Every row comes from one small tree of marks. The marks that hang from a mark follow it in brackets, in alphabetical order. Every link used is in the known rows. Which tree was each row made from?
Known rows:
A{U}: [ 16.7  -3.4  -4.7  12.3  -7.4  -0.3   4.3  -3.5  -0.1 -19.3   1.0  -1.1
  -3.6   1.2  15.8  -1.5   9.6  -3.1 -17.0   5.5]
G{W{A{U}}}: [  0.8  -4.1   6.4   0.0   5.3  19.0  19.9 -19.1 -13.4 -47.8 -18.2  -2.0
  22.3 -12.5   3.6 -14.4  19.4 -12.8 -33.2  27.7]
D{A{U W{G}} N}: [ 18.0 -39.9 -25.9  16.0 -14.5 -42.9  15.4 -35.5   3.2 -25.2  11.2 -29.5
  15.9 -23.4  23.3 -54.1   8.8 -42.3 -32.1  25.0]
W{A{U{N S}} G}: [ 47.4 -10.1 -37.8  17.6 -13.2  10.8 -20.3 -11.4 -39.7 -60.1  39.2  -7.7
  31.4 -17.0  41.9 -24.9  -9.7 -43.2   5.8  45.8]
N{W{A{U{S}} G}}: [ 30.2 -20.2 -27.3   6.7 -17.5  16.2  -9.2  -1.0 -29.2 -61.4  20.8 -24.5
   9.2 -12.3   5.6 -32.8  -4.6 -24.1 -18.6  68.8]
U{A N S{W{G}}}: [ 31.5   9.9 -49.6   3.3  -2.7 -11.8 -41.5 -40.4 -37.2 -49.7  29.2  -7.7
   2.4 -44.7  42.5 -29.2 -10.7  -9.1  17.5  12.0]
A{W}: [ -4.8  -7.2  -1.8   7.1 -22.3 -18.0   9.4   9.0   4.5  -7.3  -4.6  -6.6
   3.7  -8.9  -1.7  -0.4  13.7  -3.8 -25.5   8.2]
S{W}: [-15.2   7.3 -17.0   5.9   5.8  -9.2   4.5 -21.1   2.3  -9.0  -5.0   5.5
   5.2  -7.9  -7.8  -7.6   5.2  -3.3  -6.6 -10.1]
D{A N}: [ -2.8 -26.8 -14.8  -6.2  20.7 -22.6   6.9 -42.0  10.5   3.6  -2.9 -12.6
  -3.8 -17.6   1.9 -46.9 -20.0 -14.4  11.3  -1.0]
D{A{U{S} W}}: [ 16.5 -28.2 -41.9  12.8 -16.0 -14.4   2.5  -8.9  16.1 -40.9   8.0 -18.7
 -17.6 -20.6  21.2 -37.6 -11.0  -9.2 -37.3  27.3]
N{W{A{U} G}}: [ 14.5 -21.2  -3.2  10.8 -10.9  11.0   1.1  -5.7 -29.7 -44.7   7.4 -25.0
  16.0  -5.5  -2.0 -20.7  18.2 -30.6 -24.4  50.1]
D{N}: [  9.0  -9.1  -3.3  -3.7   0.2 -21.6   5.8 -23.7  -0.1   0.3  -1.9  -0.8
   7.4 -12.7   3.1 -21.5  -9.0  -5.2  12.2   3.3]
N{W}: [  0.5  -6.2  13.9 -11.7  -5.8  -5.7  -4.7   1.2  -4.5  -9.9  -7.2 -14.8
 -22.0  -8.4 -18.0  -3.1   9.7  13.2 -13.1  16.2]
A{U W}: [ 12.4 -11.4  -6.7  19.9 -29.7 -19.0  14.0   5.6   3.9 -26.9  -3.2  -8.0
   1.1  -8.4  13.8  -2.2  23.1  -7.2 -42.7  13.0]
N{W{G}}: [  8.2  -7.8   9.0  -9.3 -10.8  -7.0 -10.3   0.5 -17.3 -11.6   8.1 -24.3
  -2.0  -5.4 -11.1  -7.9  15.0  -7.1 -13.1  29.0]
U{N{W{A G}} S}: [ 30.6 -12.3 -18.2  -6.4 -11.4   6.3 -29.9  -7.5 -44.5 -49.8  30.6 -20.9
  13.5 -26.4   8.6 -26.0  -9.7 -26.4  10.4  56.4]
G{W}: [ -7.2  10.0  17.5 -20.5   5.5   1.6   7.3 -11.9   0.1 -15.2 -17.4  -0.7
   5.2 -12.2  -5.3  -1.1  15.9  10.3 -21.0   6.8]
G{W{A{U{S}}}}: [ 16.5  -1.7 -18.6  -4.5  -2.0  24.4   8.1 -14.6 -11.6 -64.2  -5.9  -1.2
  15.4 -19.6  11.1 -26.0  -3.4  -6.5 -26.8  46.4]
S{U{N} W{A G}}: [-21.1  -1.0 -43.2  23.0   2.4 -14.8  -4.4 -46.8 -35.0 -36.6  17.7  10.4
  54.7 -42.3   5.9 -30.7  -0.2 -51.8  14.1  -6.9]
U{N{W} S}: [ 32.7  -0.7  -5.8 -16.1 -14.1 -10.1 -33.5  -4.7 -20.1 -36.4  16.2 -11.2
 -26.2 -29.1   8.3  -9.0  -9.3  14.6   5.2  27.7]
U{S{W{A}}}: [ -9.5  -1.3 -47.4   8.8   6.4  14.8   0.5 -19.9  -8.9 -38.8   5.7   6.9
  19.5 -15.7  -7.2 -31.3 -24.1 -16.3   5.3  24.3]
A{U{N S} W}: [ 45.3  -5.9 -26.3  14.6 -37.9 -24.3 -14.9   0.3 -10.6 -52.2  21.0  -4.9
  -4.6 -28.6  40.4  -8.3   3.9  -5.8 -23.9  25.2]

Which tree is each row?
[ 14.8   6.3 -52.8   3.6  -2.1  -1.8 -24.7 -31.3 -21.3 -40.6  18.7  -9.4
   0.4 -31.0  23.5 -34.0 -14.3  -4.2   5.4  18.5] -> U{A S{W{G}}}
[ 37.1  -8.9  -7.4  21.0 -35.8 -30.9  -7.9  -3.9 -23.9 -38.3  24.5 -15.0
  21.6 -18.5  40.3  -2.0  32.8 -33.5 -31.2  18.6] -> A{U{N} W{G}}
[ 57.5  -6.3 -16.7  -1.8 -27.3 -12.9 -34.8  -8.1 -32.5 -58.0  33.4 -23.0
 -11.1 -25.1  30.7 -15.4   5.6  -9.7 -11.6  45.8] -> A{U{N{W{G}} S}}
[ 14.6   0.7 -49.5  10.5   0.4   2.2 -20.3 -29.1 -37.4 -49.7  33.6  -1.1
  40.3 -26.4  18.2 -31.2 -14.7 -42.8  16.3  30.4] -> U{N S{W{A G}}}
[ 16.4  -4.1 -30.0  27.7  -0.1  -3.6  -5.1 -36.7 -37.5 -53.6  23.5  -2.5
  44.5 -18.8  27.2 -21.4  17.8 -52.5  -6.6  16.1] -> S{W{A{U{N}} G}}
[ 15.0 -15.0 -17.0  22.4  -4.7  15.9   7.5  -5.8 -24.8 -33.8  16.0  -9.9
  37.4   3.4  16.1 -18.9   8.3 -44.3 -11.8  33.2] -> W{A{U} G}
[-18.6  10.4 -30.5  13.7  -0.3 -31.5  -8.3 -44.1 -10.1 -21.4   3.9  19.6
  13.6 -44.5   5.5 -14.1  -0.1 -10.9   8.8 -35.7] -> S{U{N} W}
[  5.4 -35.1  -6.5 -14.8  10.0 -29.6  -3.9 -40.1  -7.3  -8.8   5.8 -36.3
  -5.7 -22.7  -8.6 -54.3  -4.6 -22.1  -2.5  28.0] -> D{A N{W{G}}}
[  9.4  -9.4 -13.8   9.3 -22.9 -15.4  -8.1  -4.8 -20.0 -21.3   7.0 -23.2
   5.9 -24.2  23.7 -15.7  16.9 -11.0 -20.5  17.4] -> U{A{W{G}}}
[ 14.4 -14.6   4.8  -2.0  -3.8   1.1 -18.8 -11.3 -44.9 -34.3  18.5 -21.3
  21.5 -19.8   0.8 -14.3  14.0 -32.0   4.1  36.6] -> U{N{W{A G}}}
[ -1.4 -18.2   1.9  -0.7  -2.6  11.8  -2.3  -2.3 -29.9 -24.7   6.2 -23.9
  19.6  -5.6 -17.6 -19.9   9.4 -27.0  -7.9  43.9] -> N{W{A G}}
[ -0.2  -7.9 -34.2  27.6   0.7   7.1  11.9 -27.4 -22.1 -44.2  10.6  -4.6
  42.7  -4.5   7.8 -26.6  13.7 -47.0 -18.0  23.6] -> S{W{A{U} G}}
[ 28.6 -10.2 -30.5  14.8 -37.8 -13.5   2.5  10.0   4.6 -43.9   9.5  -7.2
  -7.0 -14.9  22.1 -13.8   0.1  -0.6 -35.7  31.9] -> A{U{S} W}
[ 19.9 -12.3 -11.5  21.4 -34.8 -20.1   8.4   5.6  -8.1 -28.8  13.2 -16.8
  20.5  -4.7  22.4  -7.0  28.4 -28.6 -42.9  25.7] -> A{U W{G}}
[ 31.0 -11.0 -13.5  22.5  -5.8   5.9  -9.4 -15.7 -40.5 -43.7  26.8  -8.1
  38.9 -10.6  35.1 -13.5  12.7 -49.8  -0.3  26.6] -> W{A{U{N}} G}
[ -8.7 -28.5 -17.9   7.6  -6.3 -21.5   5.2  -8.2   3.4  -6.4  10.6 -27.1
  13.0 -10.3   4.5 -31.3   8.0 -33.5 -27.4  16.0] -> D{A{W{G}}}
[ 53.0  -8.2 -32.1  16.4 -43.2 -25.5 -19.0   0.1 -23.4 -54.7  36.7 -13.9
  14.2 -25.4  47.7 -12.9   9.2 -27.3 -24.5  37.7] -> A{U{N S} W{G}}
[ 17.8  -6.8 -32.2   2.0 -25.0  -8.9 -15.0  -1.7  -6.5 -37.1   3.3 -12.7
 -20.2 -34.7  23.7 -21.4 -10.8  16.6 -13.3  23.6] -> U{A{W} S}
[ 46.8  -3.7 -18.5 -14.0 -14.6  -8.2 -51.5 -18.0 -44.7 -50.5  27.4 -28.8
 -25.1 -44.9  33.2 -24.0  -5.0   7.7  11.1  37.7] -> U{A N{W{G}} S}
[  0.9 -36.6 -21.0   3.8  -6.1 -42.9  11.4 -32.3   3.3  -5.8   9.2 -28.2
  18.8 -23.2   8.0 -52.7  -1.1 -39.2 -14.4  19.5] -> D{A{W{G}} N}
[ -4.7   8.9 -43.4  15.3  -1.3 -29.3 -25.6 -57.9 -35.0 -36.5  15.3   3.2
  15.5 -60.8  30.5 -28.7   4.1 -18.6  14.2 -25.8] -> S{U{A N} W{G}}
[ 30.2 -25.9  -3.8   0.6   1.4 -19.0 -22.7 -30.0 -22.4 -38.1  20.0 -34.6
 -15.0 -23.4  22.2 -28.6  17.6 -25.0 -18.8  22.5] -> D{A{U{N{W{G}}}}}
[ 33.4   2.3 -14.4  -4.8  -3.1  13.5  -8.6 -23.5 -27.4 -73.8   5.8   0.7
  17.4 -32.8  29.1 -20.1   0.7 -11.2 -15.0  39.0] -> G{W{A{U{N S}}}}
[  0.2 -24.9   3.7  -7.8   2.7  -8.4   8.8 -25.8 -17.1 -23.1 -10.6 -15.8
   6.2 -21.5 -21.9 -36.7  -4.8 -10.9   4.3  34.8] -> D{N{W{A}}}
[-12.9  10.5 -38.3  13.2   4.1 -27.3 -20.8 -58.6 -22.6 -34.2  -0.5  12.5
  -3.3 -63.8  23.4 -24.0  -1.0   2.0  15.0 -37.9] -> S{U{A N} W}
[ 21.9 -24.3   1.7  -1.1   6.6 -17.9 -17.2 -30.2 -10.2 -36.9   3.7 -25.4
 -34.4 -27.0  15.4 -23.8  12.2  -3.6 -18.4   9.4] -> D{A{U{N{W}}}}
